Each row was made from one small tree. The marks that hang from a mark follow it in brackets, in the order of their numbers. Every link used is in the known rows. Write each row's tree.
(in the rows, 128 means zero)
Known rows:
J381[J283[J614[J932 J971]]]: [139  94  88 132  86 156 111 147 152 173 117 112 106 127  70  48 134  58
 104 138]
J724[J178[J283[J381]]]: [103 162 143 108 131  92 138 147 122 116 171  93 135  85 142 132 165 138
 141 142]
J178[J283[J614] J724]: [131 139 160 106  99 124 136 181 157 137 153 145 119 111 168 156 176 118
 131 137]
J178[J283[J614[J971]] J724[J138]]: [124 106 161 113  96 111 127 190 159 141 141 155 119  93 133 151 155  87
  97 114]
J971[J614[J932]]: [114 112  78 152 106 170 129 115 134 149 138 123 163 118 102  99 112 118
 183 122]
J381[J283[J614]]: [136 118 123 121  86 144 132 146 152 145 119 106 110 129 106  75 162  92
 108 128]
J283[J138 J381 J614[J932 J971]]: [160 136  66 155 125 147 104 193 167 162 164  92 121  89 128  70 173  66
 146 147]
J381[J283]: [134 108 122 138 120 117 114 109 137 144 119 114 118 136  98  89 114 103
  94 134]
J381[J283[J138 J614[J971]]]: [150  91  96 164 135 142 131 185 188 144 127  91 110 133 108  73 155  46
  87 146]
J138[J283[J381 J614[J932 J971]]]: [112 132  89 113  74 152  99 164 135 165 130 113  72 120  84  93 176  90
 129 141]
J283[J381 J614[J932]]: [146 162  96 109  78 146 100 158 130 162 154 107 119  82 124  75 182 113
 165 124]
J178[J283[J138 J614] J724]: [151 133 139 135 134 134 144 196 174 144 169 135 133 103 189 152 196  99
 139 159]
J178[J283[J381]]: [131 150 133 120 125  75 119 155 136 115 161 117 122 101 151 137 146 146
 149 118]
J138[J283[J381 J614[J932]]]: [119 150  99  98  61 162 106 144 118 174 136 118  82 109 106  95 204 118
 158 142]
J178[J724[J138]]: [130 121 154 131 111 122  93 121 121 161 136 163 140  98 130 143 121 113
  96 120]
J381[J283[J138]]: [152 101 104 166 154 128 122 123 154 150 135 105 129 129 123  87 136  84
 102 155]
J614[J932 J971]: [131 107  92 138 127 138 108 127 127 156 123 134 125 123  94  99  99  94
 126 136]
J283[J138 J381]: [151 149 100 161 154 114 105 162 149 132 165  96 130 102 156 114 156 112
 137 141]
J138[J283[J381 J614]]: [108 158 126 101  75 143 118 165 136 137 133 108  71 124 120 122 205 125
 132 133]
J614[J932]: [141 125 105 123 117 149 115 106 111 165 131 139 135 111 111  99 127 120
 152 138]

Write each row's tree:
[155 110  77 149 133 173 132 177 161 166 138 116 127 108 123  86 167  63
 145 153]
J283[J138 J614[J932 J971]]
[114 173 123  84  91 135 146 158 125 154 177  92 130  60 132  91 211 120
 182 145]
J724[J178[J283[J381 J614[J932]]]]
[166 155  80 137 112 155 109 175 150 174 171  96 132  80 150  69 200  94
 174 145]
J283[J138 J381 J614[J932]]
[154 160 103 143 125 135 125 199 165 132 168  88 122  93 161  99 204 101
 149 137]
J283[J138 J381 J614]
[113 146 151 107  60 136  82 159 131 171 142 140  86  94 120 137 197 110
 100 125]
J178[J724[J138[J283[J381 J614]]]]
[ 98 134 115 118  85 131 109 188 153 125 125 101  63 135 100 119 178 101
 103 132]
J138[J283[J381 J614[J971]]]
[167 110  82 141 112 173 124 141 155 194 141 106 128 107 113  45 181  66
 140 157]
J381[J283[J138 J614[J932]]]
[ 99 110 126 110  93 157 146 171 148 132 103 120  71 154  97 136 173  92
 103 140]
J138[J283[J614[J971]]]
[162 131  86 130 122 183 142 158 146 177 149 119 137  97 142  85 193  92
 174 152]
J283[J138 J614[J932]]
[151 131 129 122 137 140 177 186 164 129 159 117 128 105 173 134 205 108
 166 142]
J178[J283[J138 J614]]
[143 123 147  94  73 142 122 142 125 190 153 171 140  66 138 123 176 107
 152 122]
J178[J283[J614[J932]] J724[J138]]
[156 112 107 145 122 151 139 162 171 153 136  96 119 124 129  73 181  75
 116 147]
J381[J283[J138 J614]]
[158  90  69 157 122 163 121 161 170 185 130 103 116 117  94  44 154  40
 112 158]
J381[J283[J138 J614[J932 J971]]]
[146 139  92 159 134 125 116 220 185 121 158  84 111 106 141  98 178  73
 123 137]
J283[J138 J381 J614[J971]]
[146 122 137 150 167 110 125 162 159 144 166 145 140 110 184 164 149 113
 125 162]
J178[J283[J138] J724]
[ 98 101 148 116  78 154 111 165 142 162 111 159  83 128  95 147 165  79
  71 132]
J178[J724[J138[J283[J614[J971]]]]]
[108 164 162  82  88 111 157 169 128 134 171  99 137  51 133 114 217 121
 148 114]
J724[J138 J178[J283[J381 J614]]]
[104 111 158 120  96 139  96 106 107 174 116 170 100 122 110 160 146 120
  85 141]
J178[J724[J138[J283]]]
